Known rows, with every way that one mark hangs from another
boti{zefir{sisoso{lituzi}}}: [-0.47 -5.20 -6.47 -0.29 -1.60  0.50 -0.61 -2.64 -4.17  7.12 -7.76  3.90
 -1.90  1.30 -1.92 -1.01 -1.94  1.05 -0.14  3.32 -0.95 -1.86 -3.06]
zefir{boti}: [-0.70 -5.43 -3.60  1.17 -1.71 -2.72 -1.77 -3.18 -2.22  4.76 -3.00  2.45
 -3.37  2.83 -1.18 -0.92  0.24  1.14  0.82  3.30  1.29  0.26 -2.98]
lituzi{mapuriv}: [ 0.20 -0.55  1.85  0.37 -1.06  1.52 -1.08 -1.49 -2.95  1.31  3.58  1.88
  1.90  1.56  0.79 -0.82 -2.57  2.46  0.88  2.26  0.71  1.03 -4.07]
zefir{sisoso}: [-0.35 -1.97 -4.32  0.66 -1.68 -3.00 -1.53 -3.42 -5.51  4.28 -2.92  3.39
 -0.83  1.41 -1.84 -0.91 -1.71  1.49  1.23  3.25  0.23 -0.53 -3.76]
lituzi{bukip mapuriv sisoso sitol}: [ 0.26  4.00  3.55 -1.37 -1.25  5.48  0.56 -0.37  4.28 -3.65 -0.86  1.30
  2.70  5.13  3.65  0.60 -1.31  3.43 -0.14  2.79  1.14 -1.88 -3.67]
novu{lituzi{bukip sitol}}: [-0.02 -0.26 -1.04  1.27  2.34 -1.50 -2.76 -1.33  0.77  3.26  2.98  3.13
 -1.80  3.29 -1.51  0.06  1.34  4.30 -0.77  1.87  0.23  0.17 -2.66]
novu{lituzi{bukip mapuriv sisoso}}: [-0.12  0.12  5.35  1.15  1.14 -1.49  0.97  0.32  1.56  0.06  0.83  3.00
  1.35  2.21  1.01  0.34  0.75  3.87 -1.56  1.80  0.53 -1.74 -2.22]
lituzi{bukip sisoso sitol}: [-0.30  2.76  1.29 -0.86 -2.27  2.03 -1.70 -1.68  2.32 -3.86 -3.33  0.71
 -0.89  5.24  2.63  0.72  0.72  3.73 -0.59  2.69  0.74 -2.11 -2.87]
novu{lituzi{mapuriv sisoso}}: [-0.35 -1.96  4.29  1.62  0.49  0.11 -0.41  0.84 -0.35  0.25  1.01  3.03
 -1.01  2.38  1.88  0.15 -0.17  2.60 -1.08  1.33 -0.14  0.03 -3.31]
boti{zefir{sisoso{lituzi{bukip}}}}: [-0.39 -3.77 -5.79 -0.57 -1.12 -0.47  0.12 -3.01 -3.01  7.02 -7.86  3.80
 -0.65  1.28 -2.51 -0.83 -1.45  2.01 -0.50  3.65 -0.60 -3.02 -2.39]
novu{lituzi{bukip sisoso{zefir}}}: [-0.70 -2.78  1.35  1.37 -0.38 -4.41  1.21 -2.43  1.80  3.43 -0.10  2.17
 -2.17  2.41 -0.19  0.22  2.02  3.23 -1.54  2.65 -0.17 -1.45 -1.54]
zefir{boti sisoso{lituzi}}: [-0.42 -5.37 -7.66 -0.40  0.12 -5.14  0.37 -1.95 -3.03  6.22 -6.69  5.11
 -2.01  2.06 -2.21 -1.37 -1.58 -0.61  0.38  3.78  1.14 -0.46 -2.68]
bakem{lituzi{mapuriv}}: [ 0.59 -1.04  2.36  0.53 -1.63 -0.43  0.20 -0.03 -2.03  2.83  4.65  3.56
 -0.89  1.81  1.33 -2.03 -2.52  2.99 -1.34  2.89  4.12 -0.91 -3.90]
bukip{lituzi{mapuriv{biti} sisoso sitol}}: [ 1.31  4.12  1.55 -2.24  0.32  5.57 -1.40  0.87 -1.60 -4.41 -0.64 -1.39
 -0.09  4.37  3.73  2.05 -1.95  2.78  0.63  2.75  4.02  0.61 -4.96]
sisoso{lituzi{sitol} zefir}: [-0.08 -3.77 -6.01 -1.74 -0.65 -0.03 -0.62 -2.46  0.13  3.83  3.64  1.47
 -2.56  2.63  0.95 -1.04 -2.20  0.17  0.12  2.83 -0.45  2.59 -3.17]
biti{mapuriv}: [ 0.08 -2.91  1.52  0.58 -1.90 -5.00 -3.62 -1.33 -4.51 -2.58 -1.08  1.14
 -6.08  1.26 -1.06  0.99  1.45  3.09  1.24  2.49  1.85  0.08 -3.89]
novu{lituzi{bukip mapuriv sisoso sitol}}: [ 0.04  1.19  3.19  0.62  1.73  2.31 -0.05  0.68  3.95 -0.37  1.19  3.26
  0.18  4.01  1.48  0.66  0.29  3.61 -1.14  1.77  0.45 -1.00 -3.17]
bukip{lituzi{sitol}}: [ 0.66  3.51 -3.53 -1.29  0.73  2.89 -4.28 -2.95 -3.87 -0.05  2.72 -0.35
 -4.39  3.85  0.82 -0.20 -0.88  3.53  0.49  2.22  2.94  1.65 -4.27]
bakem{lituzi{bukip}}: [ 0.43  0.33  1.45  0.44 -1.45 -4.66 -0.18 -1.66 -1.84  2.73  2.33  2.95
 -1.49  1.82 -0.31 -1.77  0.09  4.46 -2.12  3.36  4.46 -3.00 -1.97]
sisoso{lituzi{mapuriv} zefir{boti}}: [-0.08 -6.79 -4.60 -1.27 -0.21 -1.43  3.18 -2.12  1.52  7.26  1.93  2.81
 -0.19  1.93  0.10 -1.57 -2.83 -1.19  0.41  3.74  0.69  1.59 -2.61]
bukip{lituzi{sisoso sitol}}: [ 0.31  3.88 -1.14 -1.59 -0.70  4.07 -3.22 -1.99 -2.21 -3.48 -1.16 -0.89
 -5.12  4.86  3.31  0.56 -0.21  3.03 -0.30  2.13  2.79  0.71 -4.12]
sisoso{lituzi{sitol}}: [ 0.10 -0.24 -2.81 -1.55  0.12  0.57 -3.29  0.05 -2.63 -1.57  1.90  1.97
 -1.66  2.51  1.59 -0.81 -1.72  2.20 -0.62  1.63 -0.04  1.92 -2.94]
sisoso{lituzi{mapuriv sitol} zefir{boti}}: [ 0.05 -5.94 -6.62 -1.84  0.26  2.07  2.21 -1.71  3.85  6.86  2.32  3.00
 -1.33  3.73  0.69 -1.19 -3.35 -1.59  0.80  3.68  0.46  2.11 -3.59]

Rows
[ 1.29  2.34  0.78 -2.64  1.77  0.51 -0.66  2.39 -0.02 -2.32  2.23  1.32
  5.55  2.04  1.25  0.88 -2.33  3.12 -0.08  2.78  1.88  0.21 -2.68]
sisoso{lituzi{bukip mapuriv{biti} sitol}}
[ 0.89  3.22  4.55 -1.66 -1.21  3.97  0.41  1.89  3.16 -4.90 -2.59  0.07
  5.38  4.69  3.33  2.49 -1.24  3.25  0.56  3.47  2.13 -2.02 -3.88]
lituzi{bukip mapuriv{biti} sisoso sitol}
[ 0.00  2.76  6.14 -0.58 -2.09  1.01  1.79 -1.00  1.26 -3.11 -1.14  1.08
  3.83  2.76  2.82  0.18 -0.82  3.62 -0.65  2.87  1.18 -2.93 -2.45]
lituzi{bukip mapuriv sisoso}
[ 1.61  3.73 -0.93 -1.87  1.79  4.79 -2.64 -0.04 -3.24 -1.09  3.17 -0.89
  0.52  3.23  1.27  1.39 -2.45  3.04  1.37  2.82  4.35  1.73 -4.98]
bukip{lituzi{mapuriv{biti} sitol}}
[ 0.66 -0.83  3.53  1.15  2.81 -3.46  0.02  1.10 -0.67  2.65  3.25  2.43
  4.03  0.88 -1.91  1.14  0.25  4.17 -0.29  2.60  1.63 -0.39 -2.43]
novu{lituzi{bukip mapuriv{biti}}}
[-0.47 -7.54 -6.45 -0.94 -1.19 -4.41  1.45 -3.18 -0.05  7.12 -0.10  2.26
 -3.05  2.02 -0.65 -1.50 -1.15 -0.90  0.00  3.71  0.24  1.53 -1.90]
sisoso{lituzi zefir{boti}}
[ 0.60  3.71  2.81 -1.40 -0.52  3.14 -0.44 -1.43 -3.18 -3.02  0.39 -0.49
 -1.22  2.93  3.43  0.13 -1.40  3.10 -0.42  2.22  3.31 -0.02 -3.81]
bukip{lituzi{mapuriv sisoso}}
[-0.16 -4.34 -7.50 -1.91  0.33 -2.18  1.55 -3.31  4.13  6.59  0.14  2.43
 -1.70  3.68 -0.89 -0.91 -0.77  0.15 -0.14  4.17  0.90  0.55 -1.87]
sisoso{lituzi{bukip sitol} zefir{boti}}
[ 0.06 -1.53 -4.98 -2.16 -0.18 -1.41  0.57 -3.07  2.09  3.91  3.48  1.46
 -0.31  2.70  0.01 -0.88 -1.40  1.48 -0.41  3.37  0.03  0.61 -1.92]
sisoso{lituzi{bukip sitol} zefir}
[ 0.21  0.82 -5.30 -1.60  0.81 -2.35 -0.84 -1.71 -2.31  2.08 -2.42  3.92
  0.80  2.06 -1.24 -0.90 -1.92  1.97  0.03  3.13  0.45 -0.70 -2.63]
zefir{sisoso{lituzi{bukip sitol}}}
[-0.64 -2.09 -3.25 -0.77 -2.79  1.31  1.51 -3.93  6.19  2.90 -4.54  1.17
 -2.57  6.17  1.24  0.49  0.78  1.18  0.22  4.33  0.79 -1.61 -2.84]
lituzi{bukip sisoso{zefir{boti}} sitol}
[ 0.43 -7.32 -3.88 -1.54  0.00 -2.69  3.22 -0.26  0.54  6.27  0.54  1.79
  1.72  1.68 -0.19  0.06 -2.77 -1.19  1.08  4.29  1.53  1.72 -2.83]
sisoso{lituzi{mapuriv{biti}} zefir{boti}}
[ 0.58  3.34  0.52 -0.95  0.38  4.35 -0.73 -1.56  2.38  0.65  3.87  1.89
  3.67  3.61  0.31 -0.18 -2.10  4.10  0.77  2.97  1.32 -0.50 -3.85]
lituzi{bukip mapuriv sitol}
[-0.69 -2.37 -2.53 -0.43 -4.46  3.70 -1.07 -2.97  2.23  0.48 -1.69  0.35
 -4.39  5.42  3.08  0.32 -0.86  0.47  0.45  2.97 -0.51  0.96 -4.50]
lituzi{sisoso{zefir} sitol}
[ 1.02  1.26  1.62 -1.84 -0.74  1.85  1.31 -1.08 -2.12 -0.62  0.12 -1.87
  0.10  2.70  2.69  1.49 -1.81  1.66  0.72  3.52  3.83  0.31 -4.04]
bukip{lituzi{mapuriv{biti} sisoso{zefir}}}
[ 1.53  1.56  2.05 -0.71 -0.15  0.52  0.43  1.67  1.28  1.64  3.30  2.65
  2.61  3.04  0.74 -0.02 -2.03  3.93 -0.85  3.90  5.53 -1.94 -3.87]
bakem{lituzi{bukip mapuriv{biti} sitol}}
[-0.05  1.14  2.30 -0.67 -2.50  7.43 -1.11  0.31  2.02 -3.51 -0.57  1.42
 -0.05  5.04  4.66  0.39 -2.55  1.77  0.37  2.12  0.42  0.39 -5.19]
lituzi{mapuriv sisoso sitol}
[ 0.62  2.54  3.77 -0.79 -1.78  2.71  1.43  0.81  3.84 -1.15  1.05  3.24
 -0.05  4.56  3.52 -0.84 -1.46  3.78 -2.18  3.25  4.47 -3.20 -3.47]
bakem{lituzi{bukip mapuriv sisoso sitol}}
[-0.57 -0.89  3.45  1.48  0.36 -4.20 -0.78 -0.74  0.17 -0.11 -1.16  2.43
 -1.60  2.30  0.14  0.36  2.45  4.25 -1.90  1.80  0.23 -1.46 -1.43]
novu{lituzi{bukip sisoso}}
[ 0.53 -0.68  5.88 -0.35 -2.74  1.43  0.27  2.17 -2.10 -4.25 -2.87 -0.12
  3.54  2.48  3.54  1.84 -1.93  2.18  0.63  2.86  1.42 -0.37 -4.08]
lituzi{mapuriv{biti} sisoso}
[-0.75 -3.14 -0.69 -0.08 -3.68 -3.28  2.92 -4.47  3.28  3.38 -5.16  0.75
 -1.51  3.92  0.54  0.02  1.36  1.49 -0.28  4.37  0.97 -2.61 -1.59]
lituzi{bukip sisoso{zefir{boti}}}
[ 0.50  0.58 -0.98 -1.87  1.06  3.20 -1.77  1.10 -1.12 -1.45  4.03  2.49
  1.15  2.52  2.43 -0.85 -3.43  1.93 -0.16  1.65  0.36  1.82 -3.54]
sisoso{lituzi{mapuriv sitol}}
[ 0.30 -1.51 -1.16 -2.04  0.12 -2.15  3.49 -2.51  1.23  4.51  5.15  1.74
  3.30  0.72  0.10 -1.27 -2.46  1.69 -0.37  3.48  0.54  0.15 -1.52]
sisoso{lituzi{bukip mapuriv} zefir}
[-0.74 -4.17 -1.69  1.29 -0.61  0.73 -1.42 -1.32  2.50  3.27  0.34  2.44
 -5.24  4.27  1.39  0.42  0.60  1.17 -0.78  1.94 -0.79  1.30 -3.87]
novu{lituzi{sisoso{zefir} sitol}}
[ 0.34 -2.82 -4.13 -2.08 -0.14  2.62  1.12 -1.35  1.77  4.15  5.72  1.92
  0.25  2.75  1.64 -1.10 -3.96  0.05  0.48  2.85 -0.12  2.63 -3.59]
sisoso{lituzi{mapuriv sitol} zefir}
[ 0.17 -3.75 -2.11 -1.58 -0.69 -0.82  1.99 -1.82 -0.60  4.57  5.45  1.84
  1.07  0.80  1.05 -1.37 -3.46  0.25  0.08  2.91  0.01  2.01 -2.74]
sisoso{lituzi{mapuriv} zefir}
[ 0.10 -0.56 -0.10 -0.56 -3.24 -0.17  1.42 -1.86  3.97  2.20  0.00  2.34
 -3.63  4.77  2.38 -0.90 -0.21  2.79 -2.02  3.97  3.58 -2.80 -2.99]
bakem{lituzi{bukip sisoso{zefir} sitol}}
[ 0.40 -0.26  6.00  0.83  1.36 -2.68  1.00  2.13  0.61 -0.52 -0.52  1.98
  3.39  1.99  0.74  1.85  0.74  3.84 -1.01  2.41  1.43 -1.64 -2.35]
novu{lituzi{bukip mapuriv{biti} sisoso}}
[ 0.74  4.50  0.74 -1.92  0.06  6.83 -1.67 -0.90 -0.62 -3.48  0.92 -0.41
 -2.13  4.79  3.96  0.50 -2.00  2.89  0.10  2.22  3.21  0.61 -4.71]
bukip{lituzi{mapuriv sisoso sitol}}
[ 0.18 -0.38  2.79  1.46  2.64 -2.29  0.07 -0.82  0.01  3.71  4.57  3.50
  2.04  1.25 -1.47 -0.36  0.19  4.37 -0.71  2.01  0.80 -0.38 -2.28]
novu{lituzi{bukip mapuriv}}
[-0.84 -4.73 -0.14  1.56  0.23 -4.80  1.76 -2.58  3.24  5.04 -2.19  2.83
 -3.13  3.25 -0.85  0.11  2.47  2.04 -1.39  3.10  0.27 -1.72 -1.49]
novu{lituzi{bukip sisoso{zefir{boti}}}}
[ 1.33  2.73  1.50 -1.31  0.45  2.92 -0.91  0.69  1.31 -0.27  2.05  0.65
  5.93  3.30  0.01  1.75 -1.95  3.61  1.48  3.65  2.44 -0.29 -4.05]
lituzi{bukip mapuriv{biti} sitol}
[ 0.48 -2.22  0.72 -1.23 -3.02  5.58  1.16  0.73  3.05 -0.32 -1.12 -0.20
  1.72  4.94  3.75  2.18 -2.98  0.33  1.68  3.75  0.97  1.04 -5.56]
lituzi{mapuriv{biti} sisoso{zefir} sitol}
[ 0.41  0.82 -2.25 -1.41  0.98 -2.99  1.27 -1.20 -2.88  2.63 -0.93  4.14
  3.94  0.64 -1.10 -1.22 -2.83  2.09 -0.06  3.20  0.83 -1.47 -2.21]
zefir{sisoso{lituzi{bukip mapuriv}}}
